Every row comes from one small tree of marks. The marks that hang from a mark follow it in brackets, in alphabetical order. Every link used is in the known rows. Which tree was each row made from?
Known rows
migagi{pomo{reni{fuzur mafeg}}}: [ 24.2  -8.2  -1.5  15.4  -5.6  12.3   2.2   1.4   4.2  -4.2  -0.2  -9.1
 -20.9   6.5  -1.9 -21.2 -33.4   0.2  -0.3   2.5   1.4  -1.6   5.7   9.8
  -6.8]
pomo{fili fuzur}: [ 29.3  -7.4 -10.5   6.2  -6.4   1.1   5.3  -2.2 -24.4  -9.3  17.2   4.0
  -4.0  11.7  19.4  -0.1 -32.7  10.6  -5.5  -7.2  42.9  17.1   5.0  -6.4
 -10.1]
pelap{rulib{reni}}: [  8.0  11.6  13.9  25.4   5.3 -13.0   7.4  12.7  14.2   3.9  -3.7  18.8
  -4.7  -6.7   0.2  -4.3   6.7   4.0   4.4   1.3  -1.6  -6.5   9.6   5.5
  14.4]
pomo{fili}: [  7.7  -3.2  -8.8   6.5  -6.7  -0.6   1.0   1.1  -9.2  -3.1  11.8  12.3
  -0.3   1.7  19.1  -1.0 -10.7   5.4  -2.3  -7.3  22.7  12.3   8.0  -1.8
  -8.6]
fuzur{pelap}: [ 2.8 19.1  4.8  2.1 10.0  5.0 14.1  0.9  0.1 11.6 28.8 -9.2 -3.6  7.4
 -4.0 -1.6 -1.4 -9.8  1.1 -6.0  4.2 -5.9  1.4  4.5 -4.2]
pelap{rulib{reni{fuzur pomo rodog}}}: [ 23.4   1.3  13.5  33.9   4.4  -2.0   9.7  11.5 -10.6   4.8  13.7  15.7
  -0.5 -12.8  -6.3 -10.4  -2.5  10.7  11.5  23.3   0.3 -16.9   6.5   8.2
   2.2]
rulib{pelap reni{fuzur mafeg pomo{fili} rodog}}: [ 40.2  31.7 -12.8  12.8   6.6  -4.2  29.6  22.1 -31.5  22.8  37.1  -3.8
   0.7  -4.6  -0.8 -14.4 -36.4  20.8  11.8  38.2  13.9 -16.3  16.9  -2.7
  -1.4]
mafeg{reni{fuzur{pelap pomo} rodog rulib}}: [ 31.0   1.0  10.3   8.7  12.4 -11.7   8.3  -4.9 -22.4  33.6  54.1  -7.4
  -6.2 -14.9  -5.3 -20.8  -1.2   1.6  11.4  20.2   2.5 -17.5   9.5  10.7
 -36.7]
rodog{fuzur reni{pomo}}: [ 31.0 -11.5 -13.6  19.0  -1.9 -13.2  23.2  -2.0  -0.9 -12.9  15.3 -11.0
 -11.8   7.2   7.1 -29.1  14.5   2.2  -8.8   0.8 -23.1  -6.2   0.8 -18.9
   6.4]
migagi{pomo{fili fuzur}}: [ 21.9 -10.8  -3.5  20.5 -11.0  12.6   1.9   1.0  -2.4 -13.4  10.0   0.1
 -11.5   9.6  13.6 -10.1 -20.7   5.9  -2.6 -14.9  19.5  15.8  -1.1   6.3
 -11.7]
migagi{pomo}: [  1.3  -5.3   3.8  15.8  -6.4  11.9  -1.4   2.9  14.5  -7.0  -2.0  -2.6
  -8.8   2.0  -0.2  -9.9   2.3  -1.3   1.2 -10.1 -10.4   3.5  -4.6  11.1
  -4.4]
rodog{fuzur{pelap{rulib} reni{mafeg pomo{fili}}}}: [ 37.9   0.9   5.8  41.6  11.5  -6.2  23.9   0.6  -9.6   6.7  41.1  -3.6
  -3.1   6.5   1.2 -18.0   5.9  -0.6  -0.2  15.2  -0.5  -6.0  10.4  -5.6
  -1.2]
reni{mafeg pomo}: [ 12.7 -10.1   1.9  18.2   1.0  15.3   1.4  -4.8 -29.5   6.6  17.9   2.2
   8.7  -0.2  -3.8 -10.7 -21.3   8.6   7.7  29.9   0.8  -8.1  16.0   7.6
 -15.3]
migagi{pomo{fili fuzur{pelap{rulib} rodog{reni}}}}: [ 29.0  -0.8   4.8  29.6  -2.8   0.1  13.6   1.6   2.6 -13.9  35.8  -5.2
 -24.5  10.7   8.1 -16.3 -13.5  10.8  -4.5 -25.5  20.1   8.1   5.0  13.7
  -8.7]
mafeg{reni}: [ 11.1   4.1  -4.9  -5.0   2.0  -4.5   0.1   6.7  13.4  27.5   3.1   3.6
   0.7  -2.9  -0.7 -11.5  -3.6  -4.9  -1.5   1.7  -2.5  -1.9   7.2  -0.1
 -20.1]
rulib{pelap reni{fuzur}}: [ 22.6  42.8  -8.3  -0.4   9.7 -12.7  29.1  24.3   5.9  20.3   9.3  -7.8
  -4.0   4.4  -1.5  -5.0 -15.8   3.7   0.4  10.4   1.1 -13.1   6.1  -8.5
  19.1]
fuzur{pelap{rulib} pomo{fili} rodog{reni{mafeg}}}: [ 27.3  15.6  11.8  39.1  19.6 -33.7  25.2  -1.4  -8.0  -2.6  82.7 -11.1
 -34.8   4.8  -4.6 -21.7  -3.0  23.0  -3.7 -42.3  23.9  -7.6  29.7  33.0
 -11.6]
fuzur{pelap{rulib} pomo rodog}: [ 12.1  17.2  24.6  35.4  23.9 -22.6  16.0  -1.1  -3.4   2.9  66.0 -16.8
 -21.0  -1.0 -20.7  -8.7  13.7  16.9  -0.7 -35.4  17.8 -14.8  11.2  37.4
  -8.8]
mafeg{reni{fuzur{pelap rodog} pomo{fili} rulib}}: [ 35.1  -1.9  10.6  19.7   8.5  -1.0  11.4  -4.9 -23.1  32.1  58.7   1.7
   1.2 -10.9   5.7 -24.3  -2.7   3.4   1.1  24.5  14.3 -16.9  15.5   9.2
 -41.0]
mafeg{reni{pomo}}: [ 15.6  -2.0  -4.0   7.7   1.0  10.8   2.7   6.8   2.5  27.4  10.5   3.3
   5.9  -4.6  -2.9 -19.5  -2.3  -3.5  -0.3  11.7  -0.9  -7.9   5.8   4.9
 -28.1]
rulib{pelap reni}: [ 10.1  49.9  -8.3  -2.9   9.6 -14.3  27.3  27.2  18.0  18.2   1.3  -7.9
  -6.2   2.5  -0.4  -5.0  -1.3   4.3  -0.9  -1.1   1.4  -7.9   5.6  -6.1
  22.7]
pelap{rulib{reni{mafeg}}}: [ 10.7  10.9  14.4  25.3   6.6 -16.0   6.7  10.0   7.4   7.0   0.2  19.7
  -3.9  -5.8  -0.2  -4.0  -4.7   7.8   7.3   9.2  -2.7  -6.5  18.5   5.8
  12.1]
rulib{pelap reni{mafeg}}: [ 14.3  48.6  -7.9  -2.9  11.3 -19.2  25.6  23.4   8.4  22.7   6.5  -6.0
  -5.3   3.5  -0.9  -5.2 -17.6   8.8   3.0   9.7   0.2  -7.6  17.6  -5.6
  19.4]
fili{pomo{fuzur{reni}}}: [ 21.9 -13.8   6.7  22.3   6.0   3.4   9.4   9.1  -4.2   0.5  11.8 -20.4
 -21.7  13.2  -3.6   6.1  -9.1   1.0  -2.7  -0.4  26.1   5.4 -13.3 -27.2
  -8.4]
fili{pomo}: [ -0.1 -11.7   7.6  16.5   2.0  -1.2   2.6   6.6   0.2   5.2   2.7  -9.0
 -14.4   5.9   0.4  11.7  -0.3   0.4   1.8  -2.0   9.7   4.9 -10.8 -26.0
  -7.2]
reni{mafeg pomo{fuzur} rodog rulib}: [ 33.5 -19.5  18.2  21.4   4.3   3.5   2.6 -19.9 -70.6   2.6  50.6  -5.0
   1.6 -20.1  -1.6 -16.6 -12.9  24.4  21.4  61.3  13.9 -15.3  12.8   7.6
 -25.8]

Write each row's tree
[ 28.6   1.1  27.7  12.2  17.6 -22.4   9.6 -22.8 -43.9  15.8  68.3  -8.7
  -5.0  -8.7  -1.9  -5.5 -15.5  12.3   9.8  39.9   3.5 -20.5  26.0   7.8
 -16.4]  reni{fuzur{pelap rodog} mafeg rulib}
[ 20.3 -13.2   0.0  14.3   0.0  12.8   0.0  -3.3 -47.3   5.6  31.7  -3.6
   6.5 -13.9 -12.4 -12.8 -21.2  20.6  17.6  45.1   2.2 -13.4  10.1   9.5
 -23.6]  reni{mafeg pomo rodog}
[ 26.3   1.0  -0.5  18.9   7.7   2.6  14.2  -3.3 -25.9   7.1  50.0  -7.5
  -5.4  10.1   0.6  -7.4 -26.0  -0.1   2.1  -8.2  19.4  -6.0   7.9  11.2
 -18.3]  reni{fuzur{pelap pomo{fili}}}
[ 24.5   7.1  -1.7  10.8   4.8 -39.7  28.9  -8.5   3.0  -6.6  19.9  -9.4
 -19.8   1.6  17.4 -22.1  28.9   2.9  -4.6   2.0 -27.2  -3.7   5.4 -24.4
  22.9]  rodog{fuzur reni{rulib{pelap}}}
[ 51.2   9.9 -11.1   4.4   4.2  -4.3  20.0   2.2 -17.3  -6.9  41.2 -21.9
 -32.3  15.7   7.7 -17.7 -48.2  15.0 -17.5 -20.6  69.7   5.3   8.9   4.1
 -12.3]  pomo{fili fuzur{pelap rodog} reni}
[ 26.5  15.9   8.4  24.5  19.9 -33.6  24.8  -6.9 -16.9  -1.4  91.1 -24.3
 -34.0   2.0  -0.2 -25.6   3.9  20.7  -5.6 -35.5  24.6  -9.1  27.3  28.5
 -20.5]  fuzur{pelap pomo{fili} rodog{reni{mafeg rulib}}}
[ 28.5  -4.2   5.0  24.2  -4.1   5.3   8.3  -2.0  -2.0  -6.4  28.7  -7.0
 -26.7   0.8  11.6 -25.1 -16.4   4.2  -4.2  -7.0  21.0  -0.1   6.1  14.6
 -14.3]  migagi{pomo{fili reni{fuzur{pelap rodog} rulib}}}
[ 34.7   1.7   0.0  14.6   8.2  -7.5   9.0   4.8 -15.3  31.2  46.6   1.3
  -5.8  -7.0  -5.9 -17.1 -19.3   4.4   9.1   6.9  11.3 -10.1  11.0  11.8
 -34.4]  mafeg{reni{fuzur{pelap{rulib} pomo{fili}} rodog}}
[ 29.5  13.8   8.6  14.0  10.1  -3.0  17.1   1.4 -12.8   6.3  27.0  -5.0
  -8.1  12.9  -2.7  -2.3 -26.8   2.2   1.9   2.6  21.8  -2.5   9.1   1.1
   0.9]  pomo{fuzur{pelap{rulib{reni{mafeg}}}}}
[ 24.0   4.7  11.4   4.1   9.7  -7.7   8.4  -5.3  -7.1  36.0  35.4   1.9
  -0.4  -6.4   3.6 -15.6  -2.2 -10.0   4.0  21.5  -2.5 -13.3  12.0   0.5
 -26.9]  mafeg{reni{fuzur{pelap} rulib}}
[ 22.5 -13.8  20.6  10.7   6.4 -14.2   0.2 -22.9 -43.6  10.6  34.1   6.3
   2.6  -8.8   8.9  -3.9 -20.7   6.6  13.6  48.5  -4.4 -11.7  23.4  -2.0
 -10.5]  reni{fuzur mafeg rulib}
[ 34.3  -0.3  -0.6  28.0  -6.0  14.3  12.3   4.3   3.6 -10.0  16.2  -4.6
 -28.6  14.6  11.0 -21.5 -33.2   1.3  -4.8 -20.7  33.8  10.0   3.2  11.9
  -7.3]  migagi{pomo{fili fuzur{pelap{rulib}} reni}}
[ 36.1  -3.4  11.8  24.6  14.0  -9.7   9.7  -8.4 -50.7  13.5  64.5  -6.8
  -7.4  -4.9 -17.6  -7.3 -39.8  17.2  22.6  26.9   6.5 -17.1  19.1  18.4
 -20.3]  reni{fuzur{pelap{rulib} pomo} mafeg rodog}
[ 27.4   1.7  13.7  38.3   5.7 -10.3   9.8   8.0 -11.8   5.8  21.8  19.2
  -1.4  -7.7   0.4 -10.2 -14.8  16.3   6.1  19.0   8.9 -11.9  21.2  10.2
  -0.4]  pelap{rulib{reni{fuzur{rodog} mafeg pomo{fili}}}}
[ 11.7  14.5  12.9  16.7  13.7  -5.1  15.9   4.1   5.3   6.4  23.0  -9.6
 -12.7  -6.2  -1.0 -13.3  27.2  -4.1   1.6  12.7   2.1  -9.3   3.5   4.2
   8.9]  fuzur{reni{rulib{pelap}}}
[ 22.1  18.9   3.9  11.8  17.5   9.6  20.6  12.1   0.0  11.1  49.2 -24.8
 -14.8  -0.8 -19.1 -15.0  10.3  -7.5   3.9   6.7   8.8 -15.0  -2.8  10.1
  -9.6]  fuzur{pelap reni{rodog}}
[  4.4  14.0  15.8   2.1   7.5 -19.0  10.0  -7.8 -27.9   7.7  30.8  -3.3
  -7.0 -23.4   2.7  -3.0  23.2  14.4  18.1  30.5  -0.6 -10.7  -0.5   1.3
   4.4]  reni{rodog rulib{pelap}}
[ 26.6 -11.4  12.9  18.7   8.5  -6.0  10.0  -0.6 -24.7  12.1  28.2 -19.1
 -30.4   0.7  -2.2  -2.9 -24.7   4.9   8.5  24.0  22.9  -7.5  -0.9 -23.7
 -15.2]  fili{pomo{reni{fuzur{pelap} mafeg rodog rulib}}}
[ 17.1  16.9  19.6  16.3  19.9 -22.2  16.1   3.0   4.9   2.1  43.3 -22.4
 -19.6 -13.5 -11.6 -13.8  35.4  13.8  -5.6   6.2   9.4 -15.7   5.0  13.4
   4.1]  fuzur{reni{rulib{pelap}} rodog}
[ 28.6   3.4   1.2  15.2   7.2 -27.2  22.8 -10.1 -22.4   0.9  44.8  -3.2
 -24.1   3.6  14.2 -22.2 -13.9   9.5   4.6   5.2  -3.7  -7.1  27.2   0.7
   3.0]  rodog{reni{fuzur{pomo{fili}} mafeg rulib{pelap}}}
[ 32.0 -17.9  -3.3  19.1   0.0   0.7   5.4  -6.7 -49.0   3.0  32.7  -7.1
   8.3 -12.1  -8.9 -15.2 -14.5  22.1  14.3  48.8  -7.2 -11.6   7.1  -3.9
 -19.0]  reni{mafeg pomo rodog{fuzur}}
[ 35.0  13.2  21.0  48.6  23.0  -1.4  23.5   6.5 -10.5   9.8  77.4 -10.2
 -16.2  -2.0 -16.3 -20.4   2.8  13.2  -0.7   8.0  24.6 -18.6  22.6  28.4
 -15.5]  fuzur{pelap{rulib} reni{mafeg pomo{fili}} rodog}
[ 34.6   0.4  -6.6  19.0  -7.0  17.2  12.4   4.7   2.2  -9.9  16.7 -12.0
 -27.5  16.4  10.6 -22.0 -35.7   0.0  -7.4 -21.0  34.8  10.3   0.8   9.2
 -11.2]  migagi{pomo{fili fuzur{pelap} reni}}
[  6.4  15.2  18.8  36.0  17.6  -5.5  16.0  -0.6  -3.1   7.6  45.8  -3.8
 -13.4   6.3  -9.9  -8.0   4.9  -0.4   6.4 -28.9  10.6  -8.1   9.3  28.0
  -4.6]  fuzur{pelap{rulib} pomo}
[ 25.2  14.1  21.2  31.4  27.8 -31.1  16.5  -1.4 -10.6   3.3  67.0 -30.9
 -27.0 -10.5 -18.2 -22.5  21.6  24.8  -1.6  -6.8  16.0 -16.5  20.9  32.6
  -8.1]  fuzur{pomo reni{mafeg rulib{pelap}} rodog}
[ 25.8   1.3  11.6  38.5   3.6  -4.5   9.9   8.8 -11.7   7.7  14.7  24.1
   1.2  -5.1   4.4  -9.6 -17.9  10.1   8.4  21.3   6.3  -9.4  20.6   6.8
   1.3]  pelap{rulib{reni{fuzur mafeg pomo{fili}}}}
[ 23.9  -9.1   0.9  19.6  -8.9   3.7   0.7  -2.2  -9.0  -7.9  16.6  -0.9
 -24.9  -6.4  13.0 -25.0 -19.6  10.4   5.0   4.7  17.0   5.6  10.5  12.4
 -14.5]  migagi{pomo{fili reni{mafeg rodog rulib}}}
[ 27.2   6.1  11.4  16.9  10.4 -39.8  14.1 -16.0 -49.7   9.4  52.5  -5.7
  -7.6 -18.2   9.0 -10.3   4.0  27.7  20.1  36.2  -0.3  -4.5  18.7  -2.7
  -2.7]  reni{mafeg rodog{fuzur{pomo{fili}}} rulib{pelap}}
[ 29.5  42.0  -7.9   9.1  13.4 -23.5  30.6  23.5  -0.2  15.3  31.9 -14.9
 -11.3   2.3  -3.4 -10.2 -14.8  17.5  -3.9  -7.5  16.5 -12.3  10.9   4.6
   9.6]  rulib{pelap reni{fuzur{pomo{fili} rodog}}}
[ 32.6  -6.2   4.9  23.3   7.6  22.0  13.9  -8.0 -46.5  18.0  49.7  -4.3
   9.5   7.8  -8.2 -11.5 -43.1   1.1  10.6  41.9   3.3 -19.3  17.9   6.8
 -23.5]  reni{fuzur{pelap} mafeg pomo}
[ 29.2  -6.8 -13.7  17.0   3.4 -31.9  22.5  -2.7   6.2 -15.5  20.5 -18.0
 -23.0   9.7   5.0 -27.4  14.4   5.0 -10.3 -25.3 -19.8  -0.4   4.1 -11.3
   8.1]  rodog{fuzur{pomo} reni}
[ 35.9  -0.7   3.2  23.4   6.4   3.8  12.0   3.8 -12.7  31.0  47.4   6.2
   1.9  -3.3  -1.5 -20.3 -16.7   4.0  -0.4  13.5  15.0 -13.5  14.4  11.0
 -36.1]  mafeg{reni{fuzur{pelap{rulib} rodog} pomo{fili}}}
[ 29.0  13.2 -12.8   7.2   3.5 -18.9  14.2  18.5  -4.0   2.0  18.4 -10.7
  -5.9  -9.4  -0.5 -16.4   1.3  14.2  -0.1   2.3   6.3  -6.0   2.1  -5.0
  -5.1]  rulib{reni{rodog{fuzur{pomo{fili}}}}}
